What can hang from each mark
j521: j96 j476
j81: j289 j521
j290: j843
j755: j81 j96
j289: j81 j476
j96: j521 j974
j476: j97 j145 j289 j290 j974
j97: j38
j498: j145 j234

Each row was made from one small tree. The marks that hang from a mark follow it in brackets, in the order of their numbers. Every link used is in the known rows. Write each row's tree.
Known rows
j81{j289{j476}}: [-1.54  0.46  1.22  1.27 -2.61 -2.54 -0.10  0.09  0.21  2.24 -1.20  1.93
  0.05  1.11 -0.84  1.06  0.92 -0.64 -0.24  1.93 -0.90  2.18  0.71  0.20
  1.43]
j96{j521{j476{j97 j145 j289 j290}} j974}: [ 0.30 -0.47  1.80  1.40  1.62 -3.53 -3.52 -1.12 -2.05  4.54 -0.98  5.56
  6.30  1.68 -0.93  0.19  1.10 -2.31 -1.51 -3.71  1.46 -0.61 -2.52 -0.96
 -1.74]
j521{j96 j476}: [ 1.23 -2.92 -2.53  2.49 -0.42 -1.34 -2.33 -0.53 -0.88  1.98  2.04  1.63
 -0.05  2.28  0.70  0.17 -0.71  0.17 -0.33 -1.12  0.82 -3.65  0.51 -0.25
  0.26]
j498{j145 j234}: [ 3.53  1.35 -1.57  2.13  1.45  0.68  1.27  1.61  0.95  1.49 -0.33 -2.56
  2.40 -0.77  1.08  2.56 -0.01 -0.34 -2.47 -0.37 -1.31 -0.86  2.76  0.23
  0.41]
j97{j38}: [-0.10  1.16  0.45 -1.34 -1.76  0.12 -0.97  0.26  0.35  1.08  0.47  0.92
 -1.11 -0.33 -0.91 -0.28 -0.35  1.00 -0.14  1.42 -1.37 -0.23 -0.63  0.27
 -0.57]
j289{j81{j521{j96}} j476}: [-0.19  0.26  1.54  4.10 -2.36 -4.56 -0.68 -0.34  0.38  1.32  1.14  1.17
  0.72  2.12  0.14  1.66  0.01 -1.88 -0.30 -0.15  2.20 -1.11  1.49  0.10
  1.45]
j521{j476{j289 j290}}: [-0.20 -1.64 -0.01  1.66 -1.31 -1.35 -2.76 -1.52 -0.93  4.61 -1.61  2.84
  1.82  1.85 -0.07 -0.51 -0.10 -1.35 -1.97 -2.34 -0.09 -0.55 -1.82 -1.03
 -0.66]
j96{j521{j476{j97 j145 j290}} j974}: [ 1.44 -0.63  1.90  1.97  2.02 -3.65 -3.10 -0.83 -1.82  3.25  0.02  4.28
  5.52  2.20 -0.83 -0.18 -0.08 -2.18 -0.74 -3.73  0.92 -1.66 -1.89 -0.58
 -1.23]
j755{j81{j289} j96{j521{j476}}}: [ 1.81  0.84  0.98  3.67 -0.74 -6.70 -5.36 -0.98 -2.63  0.73 -0.39  0.75
  1.15  0.70 -2.19  0.17 -1.12 -1.57 -0.80  0.36  2.75  2.30 -0.46  1.35
 -0.66]
j96{j521{j476{j97{j38} j145 j289}} j974}: [-0.45  0.99  1.16 -0.39  0.51 -2.77 -3.49  0.04 -0.80  4.21  0.49  5.57
  4.02  0.37 -1.95  0.27  1.49 -1.29 -1.00 -0.55  0.42 -1.26 -2.31 -0.07
 -1.59]
j476{j97}: [ 0.54 -0.16 -0.34  0.46  1.01  0.03 -0.07  0.81 -1.22  0.34 -0.31  1.09
  1.71 -0.76 -0.10 -0.73  0.79 -0.65  0.91 -0.44  0.63  0.27  0.69 -0.95
  0.34]
j96{j521{j476{j97{j38} j145}} j974}: [ 0.75  1.02  1.27  0.16  0.94 -2.97 -3.10  0.35 -0.68  2.90  1.48  4.29
  3.24  0.89 -1.96 -0.03  0.33 -1.13 -0.30 -0.57 -0.15 -2.49 -1.87  0.35
 -1.12]
j498{j145}: [ 1.63  0.72 -0.44  0.42  1.42 -0.04  0.59  1.27  0.23  0.49  0.15 -0.77
  0.94 -0.90  0.74  1.42  0.56 -0.29 -1.96 -0.26 -0.22 -0.34  1.72 -0.05
  0.92]
j96{j521{j476{j145 j290}} j974}: [ 0.91 -0.49  2.30  1.45  1.01 -3.72 -3.02 -1.59 -0.61  2.95  0.43  3.17
  3.75  2.92 -0.75  0.56 -0.93 -1.56 -1.67 -3.17  0.14 -2.04 -2.69  0.45
 -1.68]
j289{j81{j521} j476{j290 j974}}: [-1.25  0.49  5.49  4.01 -3.98 -4.97 -1.17 -0.33  1.27  2.84 -2.19  0.55
  2.77  3.32 -0.43  2.19 -0.66 -3.16 -2.02 -1.89  1.55  0.11  0.01  1.24
  0.64]
j96{j521}: [-0.30  0.70  1.06  0.19  1.15 -1.34 -1.18 -0.50  0.40 -1.23 -0.03  0.45
  0.88 -0.35 -1.79 -0.25  0.33 -0.81 -0.12 -0.31  0.81  0.79 -1.26  0.74
 -0.95]
j81{j289{j476} j521}: [-2.77  2.16  1.71  2.19 -2.51 -3.66 -0.30 -0.97 -0.11  2.67 -0.45  1.96
  0.41  0.24 -0.86  1.66  1.39 -2.15  0.57  1.99  1.00  2.78  0.54  1.37
  1.20]
j289{j81 j476{j97{j38} j145 j974}}: [ 0.79 -0.84  4.15  0.43 -3.41 -3.35 -0.62  2.87  0.12  3.94 -2.32  2.57
  3.36  1.38 -0.55  2.91  0.53 -0.64 -2.44  0.80 -1.06 -2.17  1.89 -0.04
  1.18]
j289{j476{j145}}: [ 0.93 -1.18  1.41  0.04 -0.55 -2.14  0.26  0.14  0.35  2.39 -0.90  1.90
  1.59  0.10  0.35  1.74  0.99 -0.58 -1.37  2.12 -1.53 -1.26  0.88  0.28
  0.75]
j755{j96{j521{j476{j97}} j974}}: [ 0.92  1.17  0.20  4.10  2.06 -4.84 -5.44 -0.67 -0.89 -0.56  1.08  1.92
  3.59  1.74 -1.55 -1.78 -0.08 -2.57  1.48 -1.63  2.48 -1.02 -1.21  0.59
 -0.97]
j289{j81 j476{j290}}: [ 0.60 -0.14  3.67  2.96 -2.91 -3.76 -0.51  0.05  0.73  2.44 -2.26  0.98
  1.36  3.10 -0.51  0.15 -1.00 -1.61 -2.12 -1.34 -1.23  0.19 -0.21 -1.50
  1.00]
j96{j521{j476} j974}: [-0.64  1.01  1.06  2.31  0.87 -2.93 -2.45 -0.97  1.50  0.13  1.82  1.35
  1.17  2.78 -2.00 -0.92 -0.57 -1.86 -0.02 -1.40  0.90 -1.44 -2.56  0.86
 -0.92]
j290{j843}: [-0.71 -2.05 -0.65  1.02  0.19 -0.71 -0.78  0.14 -0.14 -0.82 -1.06  0.53
  1.62  0.04  1.31  0.21  0.97 -0.45 -0.41  0.10 -0.27  0.04  0.91  0.31
  0.29]
j289{j81{j521{j476{j97}}}}: [ 0.01  0.61  0.81  4.30  0.21 -3.46 -0.99  0.27 -1.19  2.95  0.08  0.79
  2.20  0.88 -0.19 -0.19  0.02 -3.77  0.42 -2.73  2.60 -1.63  0.47 -1.11
  1.27]
j755{j96}: [ 1.16  0.29 -0.42  1.31  0.19 -2.04 -2.82 -0.49 -1.22 -0.96 -0.44 -0.48
  0.65 -0.27  0.62 -0.10 -0.38  0.00  0.64  0.35  0.91  0.25  0.62  0.70
 -0.45]

Which tree is each row?
[ 0.67  0.01 -0.82  3.67 -2.27 -4.71 -2.50 -1.13 -3.10  3.12  2.35  1.79
  0.06  1.30 -0.17  1.65 -0.83 -1.08 -0.31 -0.38  4.09  0.53  0.95  0.90
  0.52]  j755{j81{j289 j521{j96 j476}}}
[ 2.50 -2.72  0.55  2.47 -1.43 -4.34 -2.67 -0.40 -2.13  3.24  1.92  1.25
  2.77  1.39  1.12  3.84 -0.96 -0.96 -2.24 -0.89  4.33 -3.48  1.53  2.55
 -0.27]  j755{j81{j521{j96 j476{j145 j974}}}}
[ 0.51  3.81  2.61  2.35 -0.84 -6.19 -3.94 -0.69 -1.87 -2.06  0.46  0.35
  1.61  1.11 -2.12  0.55 -1.03 -0.57  0.17  0.25  3.56  4.54 -0.70  1.69
 -1.26]  j755{j81{j289} j96{j521 j974}}
[-0.80 -2.83  1.51  0.05  0.27 -2.48 -2.99 -0.46 -0.08  3.68 -1.74  2.82
  4.06  0.80 -0.78  3.04  1.24 -1.56 -3.02 -1.24  1.53 -2.15 -1.09  1.91
 -1.32]  j96{j521{j476{j145 j289 j974}}}
[ 0.27 -1.54  0.17  3.31 -2.71 -3.91 -3.47 -0.80 -1.10  3.02  1.33  1.63
  1.97  1.74 -0.10  2.31 -0.14 -1.64 -2.09 -0.87  5.16 -1.21  0.51  2.14
 -0.62]  j755{j81{j521{j96 j476{j289 j974}}}}
[ 1.90 -3.33 -1.40  2.82 -1.17 -1.73 -3.30 -1.34 -1.73  3.30  1.12  2.50
  1.10  3.28  0.82 -0.29 -1.48  0.15 -0.94 -3.06  0.45 -3.03 -0.34 -0.72
 -0.28]  j521{j96 j476{j290}}
[-0.33 -4.59  1.25  0.22 -0.49 -1.42 -2.25  0.53 -2.97  3.65 -4.64  4.36
  7.81  0.09  2.55  2.95  2.54 -0.80 -2.57 -2.92  1.12  0.17  1.56  0.05
 -0.63]  j476{j97 j145 j289 j290{j843} j974}
[-0.25  0.82  0.93 -0.92 -2.00 -0.09 -2.38  0.02 -2.00  3.97 -1.87  4.29
  2.48 -0.58 -1.06 -0.98  0.94  0.21 -0.75 -0.93 -0.50  1.85 -1.16 -1.56
 -1.22]  j476{j97{j38} j289 j290}
[ 0.32 -0.79  5.24  3.05 -2.21 -5.08 -0.87  0.64 -1.21  4.63 -3.05  2.60
  5.98  1.74  0.51  3.36  0.57 -3.31 -1.96 -2.47  1.95 -0.68  1.41  0.42
  0.93]  j289{j81{j521} j476{j97 j145 j290 j974}}
[ 0.48 -1.30 -1.60  2.94 -0.60 -1.96 -2.22 -0.62  0.14  1.24  3.36  1.78
  0.39  4.06  0.56 -0.14 -1.08  0.11  0.20 -1.83  1.21 -3.59 -0.24 -0.07
  0.05]  j521{j96{j974} j476}
[-0.24 -4.38  2.70  1.34 -1.25 -2.71 -1.58  1.38 -2.92  3.85 -5.36  3.54
  7.85  1.28  2.58  3.48  1.61 -1.45 -3.50 -4.44  1.33 -0.03  2.02 -1.10
  0.15]  j476{j97 j145 j289{j81} j290{j843} j974}
[-1.06 -1.97  2.57  2.00 -3.96 -4.78 -2.25 -1.17 -2.46  5.32 -1.00  4.39
  4.15  2.37  1.37  5.27  0.70 -0.44 -1.59 -1.08  2.31  0.20  1.86  2.37
  0.27]  j81{j289{j476{j145 j290 j974}} j521{j96}}
[-0.79 -5.20  1.91  1.60 -0.36 -3.73 -4.75 -1.17 -1.23  4.17 -3.82  4.33
  6.86  1.87  0.66  2.94  1.50 -2.04 -4.16 -3.13  0.88 -1.60 -0.90  1.64
 -1.65]  j96{j521{j476{j145 j289 j290{j843} j974}}}
[-1.04 -1.83  1.12  2.04 -2.27 -4.17 -1.28  0.49 -2.78  4.28 -0.33  4.55
  4.69  0.73  1.11  4.92  2.31 -1.01  0.11  0.29  3.33 -0.12  3.37  1.98
  1.36]  j81{j289{j476{j97 j145 j974}} j521{j96}}
[-1.11 -1.23  3.51  1.16 -3.16 -1.80 -1.21  0.34 -0.26  2.88 -3.52  0.91
  3.02  2.78  0.15  2.04 -0.51 -0.83 -3.21 -3.97  1.38  0.81 -0.34 -0.46
 -0.44]  j476{j289{j81} j290 j974}
[ 1.55 -0.72  0.44 -0.32  1.08 -2.32 -3.25  0.40 -1.59  3.65  0.18  4.00
  2.86 -0.77 -1.85  0.22  0.68 -0.93 -0.77  0.11 -0.53 -2.49 -1.01  0.08
 -0.91]  j96{j521{j476{j97{j38} j145}}}
[-0.69 -6.34 -0.96  3.48 -2.66 -2.42 -4.84 -0.86 -1.38  3.78 -1.76  3.88
  4.61  3.89  2.08  1.89  0.50 -0.51 -2.94 -3.51  1.54 -2.59  0.72  0.73
 -0.53]  j521{j96 j476{j289 j290{j843} j974}}
[ 0.29 -0.93 -0.44  4.47 -1.01 -3.74 -1.92 -0.75 -1.02  2.58  2.06  0.77
  0.44  2.55  0.72  1.16 -1.06 -1.88 -0.36 -2.73  3.03 -3.17  0.78 -0.22
  0.94]  j289{j81{j521{j96 j476}}}
[ 2.72 -2.88 -0.80  2.48  0.51 -2.59 -2.84 -0.40 -3.22  4.41  1.57  4.82
  4.74  3.41  1.78  0.69 -0.61 -0.09 -0.41 -4.15  1.23 -3.92  0.31 -1.35
 -0.23]  j521{j96{j974} j476{j97 j145 j290}}
[ 0.07 -4.67  2.94  1.62 -2.39 -3.43 -1.86  0.16  0.09  2.99 -3.74  2.85
  5.41  2.28  1.98  3.16  1.04 -1.02 -3.27 -0.34 -1.26 -1.40  1.37  1.63
  0.30]  j289{j476{j145 j290{j843} j974}}
[ 1.70  3.08  1.15  4.87 -0.71 -6.42 -4.43 -1.52 -1.00  0.18  2.36 -0.54
  1.22  1.69 -0.49 -0.45 -1.72 -2.91  0.35  0.03  4.01 -0.11 -0.81  2.01
 -0.67]  j755{j81{j521{j476}} j96{j974}}
[ 1.52  1.37  1.88  2.97 -3.15 -6.21 -2.94 -0.04 -1.63  0.73 -1.38  0.65
  0.50  0.68 -1.08  0.93 -0.33 -0.64 -0.70  3.19  1.04  3.57  1.52  0.86
  0.74]  j755{j81{j289{j476}} j96}
[ 2.05  3.39  2.54  2.40  0.40 -5.52 -4.03 -0.69 -0.43 -3.37  1.18 -0.60
  1.77  0.94 -2.11 -0.67 -1.32 -0.99 -0.06  0.31  3.24  2.30 -1.33  1.70
 -1.84]  j755{j81 j96{j521 j974}}
[ 2.40  2.65  1.48  2.23 -0.74 -4.23 -2.81 -0.18 -0.80 -2.25  1.18 -1.01
  0.88  1.19 -0.35 -0.50 -1.63 -0.14  0.08  0.54  2.44  1.50  0.08  0.92
 -0.88]  j755{j81 j96{j974}}
[ 0.29 -4.46  4.45  2.82 -3.17 -4.82 -1.23  0.91  0.08  3.17 -4.50  2.04
  5.48  3.52  1.93  3.75  0.26 -1.60 -4.24 -1.83 -0.98 -1.65  1.89  0.40
  1.02]  j289{j81 j476{j145 j290{j843} j974}}
[ 1.30 -1.25  5.24  0.81 -4.11 -3.87 -1.56  2.00 -0.61  5.28 -3.26  3.56
  4.45  2.37 -0.39  2.61 -0.24 -0.79 -3.10 -1.02 -1.36 -1.56  1.02 -0.50
  0.59]  j289{j81 j476{j97{j38} j145 j290 j974}}
[ 0.05  0.33  2.18  4.31 -1.43 -4.08 -1.94 -1.43 -0.78  4.00 -0.54  0.71
  1.42  2.57  0.04  0.28 -1.65 -3.22 -1.35 -4.00  1.48 -1.29 -1.12 -0.69
  0.34]  j289{j81{j521{j476{j290}}}}
